Known rows, with every way that one mark hangs from another:
G[F[J K]]: [  4  -3  14  -2  27  41 -24  30  14  -3  -6  -6  17   8  -2  -8 -37  12
  42   0]
K[F[J]]: [ 36  10  41 -11  24  12 -73   6 -13   0  -9  -5  10  -6   6  11 -41  29
  14 -16]
N[Q]: [ 11 -24   0  -1  20  20 -12  21  12   7  12   9  -4  -4   7  -3  24  10
   9   1]
F[J K Q]: [ 38  23 -27  -2  22  48  14  32   8  43   1  -8  37  12  -2 -20 -57  30
  49  16]
K[F]: [ 19   4  16 -10   8  12 -57 -13  -9   4  -3   0  -1 -12   3  18 -24  20
   3   3]
X[L[A F[J Q]]]: [ 28   7 -16  23  60   8 -48  18   7  49  -6   5  34 -16   0 -24 -63  25
  30  17]
K[F[G J L Q]]: [ 56  11  10 -15  64  30 -92  26   0  21  -4   5  43 -10   2   1 -56  34
   5 -12]
L[A F[Q]]: [ 16   0 -60  17  18   7  -2  22  24  74  -8   8  32 -12 -10 -27 -23   6
  33  20]
L[A F]: [  7  -5 -39  16  20 -14 -10   8  18  46  -8   6  16 -10 -14 -25  -1  -2
  23  17]
L[A F[G Q]]: [ 30   1 -74  17  23   8 -14  35  29  61   0  16  59 -17   2 -28 -23 -12
  22  12]
X[L]: [  5  -2  15   9  34   5 -29 -16 -11  -7   5   3  -1 -12   7   4 -28  14
  -5  13]
G[F[K Q]]: [ -3  -7 -29  -1  11  57   4  23  22  27   0   0  24   0   0  -4 -40  12
  40  22]
X[L[A F[J K]]]: [ 28   7 -15  23  63   9 -38  -3   4  35  -3   1  22  -9  -7 -25 -52  24
  37  37]
J[F[G]]: [ 17  -5 -24   8   1  -7  -4  45  12 -25   6   4   9  -2  15 -16  32 -27
   5  14]
X[L[A F[K]]]: [ 15  -1 -36  22  51   9 -25 -19   7  40   2   4  11 -14 -10 -18 -39  19
  28  50]
L[A F[K]]: [ 12   0 -60  15  23   5   8  -2  21  57  -4   3  14  -3 -19 -28 -10   5
  40  46]
K[F[G L[A] Q]]: [ 36   8 -36  -7  58  37 -76  -1   4  46   0  11  33 -17 -10  -2 -44  18
   3  11]
F[G J K L]: [ 44  12 -10  -8  77  24 -33  19   7   0   3   1  34  10 -16 -25 -23  16
  16  11]
K[F[G]]: [ 34   3   3 -10  12  14 -69   1  -5  -8   5   8  26 -15  13  17 -25   3
  -8  -9]
J[F[G L[A] Q]]: [ 21  -3 -63  12  46  16  -8  44  20  26   1   9  19  -6 -10 -35  14 -13
  16  30]
G[F[J K L Q]]: [ 11  -5  -2  -7  64  57 -29  34  22  27 -10  -4  23   5 -15 -16 -49  35
  45  14]
A[L]: [  1  -4 -27  -7  25  21 -43 -14  -2 -18 -12  -2   1  -7   4  11  -9   4
   8  -5]
G[F[J K Q]]: [ 12   1  -7  -1  26  60 -14  45  20  23  -6  -5  35   5   3 -11 -58  22
  50   4]

Rows:
[ 32  23 -50   1  80  55  -4  11  11  75  -6  -4  26  10 -35 -38 -57  39
  53  37] -> F[J K L[A] Q]
[ 11  -9 -30   5  34   7   5  38  17  16  -6   0 -11   0 -10 -22  22  14
  19  37] -> J[F[L Q]]
[-15 -17  -3  -6  50  36 -20   1  18   3  -5  -1  -4   3 -21  -4 -10  20
  23  29] -> G[F[K L]]
[ 31  11  20  -9  70  17 -90 -11 -10  25 -14  -3   3  -4 -21  -3 -41  34
  18   2] -> K[F[J L[A]]]
[ 55  19 -36  -6  74  49 -22  39  15  35   4   3  54   7 -11 -29 -47  26
  27  16] -> F[G J K L Q]
[ 19   1 -58   8  -2  28  39  37  19  24   4  -5   1   4   2 -23   6  10
  43  53] -> J[F[K Q]]
[ 46  13  -8  -6  70  25 -47  51  12  22  -2   8  53   1  -2 -23 -37  15
   3 -18] -> F[G J L Q]
[ 38   0 -47  -5  44  31 -44  23  19  21 -18  -5  32  -7   5  -8 -36  34
  45  15] -> A[L[F[J K Q]]]
[ 31  -2   8 -15  52  11 -84  -8  -2   0  -1   8  15 -14  -4  13 -17  18
 -15   4] -> K[F[G L]]
[ 30  -5 -17  14  45   1 -35   4  10   4   8   8  29 -16  10 -10 -29  16
   6  34] -> X[L[F[G K]]]
[ 45   2   1  15  53   2 -53  39  11  13   0   9  52 -19  20 -14 -53  22
   7   1] -> X[L[F[G J Q]]]
[ 25  -8  -9  -5  42   1 -64  19  10 -11 -22  -3  15 -10   5  -2 -14  19
  23  -8] -> A[L[F[J]]]
[-15 -13 -25   3  55  44 -30  17  22  43 -10   6  14  -7 -19 -13 -33  10
  25  12] -> G[F[L[A] Q]]
[ 27  10   5  -9  70  20 -15   2   2  16  -6 -11   0  15 -29 -21 -22  38
  29  27] -> F[J K L]
[ 16   1 -77  12  47  35  25  19  20  49   0  -3  -9   5 -25 -37   6  13
  45  69] -> J[F[K L[A] Q]]
[ 35  -4 -36   6   7  -3 -15  49  30  28   0  14  53 -15  16 -14 -12   2
   6   4] -> L[F[G Q]]
[  0  -4  -1   2  69  45 -48  37  18  39 -15   1  26   1 -17 -21 -51  17
  37  -7] -> G[F[J L[A] Q]]
[ 45  17  18 -11  23  31 -63  22  -5  27 -10  -3  29  -8   9   8 -62  37
  23 -12] -> K[F[J Q]]
